Every row comes from one small tree of marks. The marks that hang from a mark follow it in brackets, in alphabetical order. Every link used is in the known rows. Which tree was each row made from?
Known rows
gesos{fotof{rubila} luno}: [198,191,-303,154,54,92,-83,-147,-170,175,-253,37,-239,0,3,171,131,31,5]
luno{banug{dopok{pezufod}} gesos{fotof}}: [278,90,-94,-15,-177,192,90,197,-82,123,-203,139,69,70,-199,389,332,-216,-122]
fotof{gesos{luno} situ}: [74,90,-133,-12,-27,-51,-89,-155,-179,49,-119,20,-96,-410,-16,325,-155,-113,-147]
bigig{banug{dopok} rubila}: [95,13,-90,-51,80,-29,-59,-13,-11,-77,-212,-164,-95,-451,-72,-118,56,-66,12]
luno{banug gesos{fotof{rubila situ}}}: [257,101,-263,99,-94,106,36,-29,-157,141,-207,129,-14,-72,27,531,151,-134,-203]
gesos{luno}: [65,136,-6,-8,27,5,-45,-112,-138,2,-102,23,-149,-26,-97,177,31,37,35]
rubila{bigig fotof{gesos{luno} situ}}: [-11,92,-144,63,216,36,-125,6,6,225,-179,-54,-61,-121,-180,294,-221,147,-184]
gesos{fotof{rubila situ}}: [157,21,-370,224,74,71,-110,-28,-12,204,-196,2,-69,-132,136,93,68,-59,-105]
rubila{fotof{gesos situ}}: [-27,14,-93,-8,167,-18,-55,0,73,138,-29,-19,121,-113,-12,218,-112,56,-100]
fotof{gesos rubila{bigig} situ}: [53,23,-269,26,-80,24,-111,-193,-13,212,-222,-74,-193,-583,92,109,-338,-50,-303]
bigig{banug{dopok{pezufod}} rubila{fotof}}: [84,23,-97,-110,176,32,-26,69,103,37,-229,-113,-23,-291,-204,-86,90,19,17]
fotof{gesos situ}: [30,-4,-128,-5,-49,-52,-58,-79,-84,48,-47,2,7,-390,52,199,-176,-140,-171]
bigig{banug{dopok}}: [47,16,49,-62,19,-73,64,53,18,-96,-179,-107,-74,-284,-123,-52,196,-106,92]
bigig{banug{dopok{pezufod}}}: [66,16,46,-118,-21,-27,111,97,43,-55,-195,-43,-77,-238,-221,-72,226,-130,82]
fotof{gesos rubila situ}: [67,14,-234,-25,-105,-14,-79,-234,-15,155,-154,-39,-119,-587,176,119,-250,-99,-228]
banug{dopok}: [47,-38,91,-33,-56,71,-76,158,136,26,-91,-118,62,-153,-55,-133,134,-113,16]
luno{banug{dopok} gesos{fotof{situ}}}: [274,67,-144,86,-108,134,-9,159,-95,106,-219,68,91,-84,-73,477,283,-230,-166]
bigig{banug{dopok} rubila{fotof{situ}}}: [81,-1,-149,-7,250,-28,-124,30,89,18,-244,-185,-1,-444,-79,4,39,5,-23]
bigig{banug{dopok} rubila{fotof{gesos}}}: [62,45,-103,-98,162,-29,-46,-18,26,2,-201,-168,-26,-420,-108,-34,-1,14,-8]
rubila{bigig fotof{gesos situ}}: [-44,26,-138,66,201,36,-101,57,73,222,-131,-66,13,-107,-135,210,-236,132,-203]
rubila{fotof{gesos}}: [-47,50,-17,-70,119,-1,18,-8,54,111,15,-8,98,45,-50,121,-80,110,-29]
fotof{gesos}: [-3,45,-19,-99,-113,-29,49,-88,-109,4,19,17,-23,-168,-2,59,-130,-61,-70]
luno{gesos{fotof{rubila situ}}}: [162,108,-272,136,-21,55,-41,-36,-19,211,-122,20,-139,-126,50,348,109,-124,-145]
rubila{bigig fotof{gesos}}: [-69,58,-64,5,154,51,-28,52,55,193,-81,-57,-9,50,-172,114,-203,186,-129]

Write each row's tree
[-36,51,-151,38,242,-53,-20,20,21,144,-215,-85,-67,-230,-194,242,-161,110,-148]
rubila{bigig{banug} fotof{gesos situ}}
[169,114,41,-87,-77,107,3,-1,-152,-7,-218,89,-34,-34,-207,223,144,-44,-5]
gesos{luno{banug{dopok{pezufod}}}}
[-19,38,-24,-11,218,53,14,182,165,150,-236,-99,-46,-3,-327,19,45,136,-26]
rubila{bigig{banug{dopok{pezufod}}} fotof}
[291,151,-373,191,46,108,-104,-137,-247,156,-359,102,-131,-121,23,394,127,-29,-106]
gesos{fotof{rubila situ} luno{banug}}
[61,39,-277,9,-51,-40,-55,-218,-49,158,-284,-86,-252,-673,51,132,-289,-62,-261]
fotof{gesos rubila{bigig{banug}} situ}
[18,30,-153,-40,142,46,-111,-74,6,94,-22,-59,44,-136,15,15,-197,119,-96]
bigig{rubila{fotof{gesos}}}
[152,38,-402,249,110,55,-93,-20,-38,206,-286,-30,-162,-189,47,103,45,-30,-126]
gesos{fotof{rubila{bigig{banug}} situ}}
[222,113,-152,63,-99,98,97,42,-202,68,-123,156,35,133,-63,506,213,-114,-123]
luno{banug gesos{fotof}}
[38,79,-97,-22,156,-2,-55,-52,-47,117,-111,32,90,-106,-67,370,-79,70,-101]
rubila{fotof{gesos{luno{banug}} situ}}
[144,149,-238,105,-21,42,34,-39,-56,178,-164,-2,-232,-73,-48,293,125,-68,-102]
luno{gesos{fotof{rubila{bigig{banug}}}}}
[125,60,-316,198,45,116,-57,-7,-28,212,-198,-12,-143,27,39,-11,40,33,-86]
gesos{fotof{rubila{bigig}}}
[91,135,-18,-119,-130,-4,53,-161,-273,-27,-93,89,-68,-159,-79,275,-84,-42,-70]
fotof{gesos{luno{banug}}}
[146,100,-217,147,5,37,-33,43,-54,158,-68,38,-74,-31,-10,389,145,-142,-116]
luno{gesos{fotof{situ}}}
[-10,3,-97,95,293,3,-89,160,165,155,-271,-154,-22,-192,-219,131,-7,102,-91]
rubila{bigig{banug{dopok}} fotof{situ}}
[8,80,-96,-9,177,-16,-78,-56,4,140,-81,-9,45,-127,-60,305,-95,73,-82]
rubila{fotof{gesos{luno} situ}}
[28,18,-14,-10,23,34,31,128,36,42,-237,-81,-160,-159,-274,-62,32,-18,-47]
rubila{bigig{banug{dopok{pezufod}}}}
[196,145,-305,231,142,49,-139,-28,-199,131,-224,56,-127,-18,-49,327,154,-50,-24]
gesos{fotof{situ} luno}
[-45,-7,-128,135,281,53,-136,123,152,217,-144,-78,28,9,-132,163,-144,175,-155]
rubila{bigig fotof{situ}}
[159,104,-237,-46,-121,13,-75,-309,-180,120,-263,32,-163,-577,101,329,-206,-82,-231]
fotof{gesos{luno{banug}} rubila situ}
[29,45,-150,13,-2,15,4,-144,35,106,-232,-90,-260,-279,-1,-69,-112,76,-92]
fotof{rubila{bigig{banug}}}
[123,123,12,-172,-178,55,62,-80,-210,8,-133,95,-53,-176,-170,213,-23,-98,-73]
fotof{gesos{luno{banug{dopok{pezufod}}}}}
[102,116,-278,19,-61,28,-144,-270,-108,216,-297,-57,-297,-602,26,233,-316,-25,-276]
fotof{gesos{luno} rubila{bigig} situ}
[78,-16,-229,93,43,11,-129,-79,106,161,-332,-145,-205,-556,36,26,-111,-40,-188]
fotof{rubila{bigig{banug{dopok}}} situ}
[-34,34,-21,28,248,21,-18,149,146,122,-222,-143,-47,-33,-256,35,26,155,-17]
rubila{bigig{banug{dopok}} fotof}
[59,34,-119,-36,-48,70,9,-60,98,144,-278,-85,-241,-301,-86,-128,-48,22,-94]
fotof{rubila{bigig{banug{dopok{pezufod}}}}}
[-35,70,-31,-42,170,-2,18,87,70,126,-208,-131,-62,-150,-259,76,-68,110,-69]
rubila{bigig{banug{dopok}} fotof{gesos}}
[144,140,-97,-151,-204,65,3,-268,-158,82,-231,7,-175,-406,28,146,-117,-43,-124]
fotof{gesos{luno{banug{dopok}}} rubila}
[190,195,-326,189,72,118,-106,-120,-166,216,-299,14,-294,1,-60,166,70,67,-46]
gesos{fotof{rubila{bigig}} luno}
[33,6,-205,6,175,34,-162,-67,20,116,-55,-65,60,-242,43,83,-220,83,-150]
bigig{rubila{fotof{gesos situ}}}
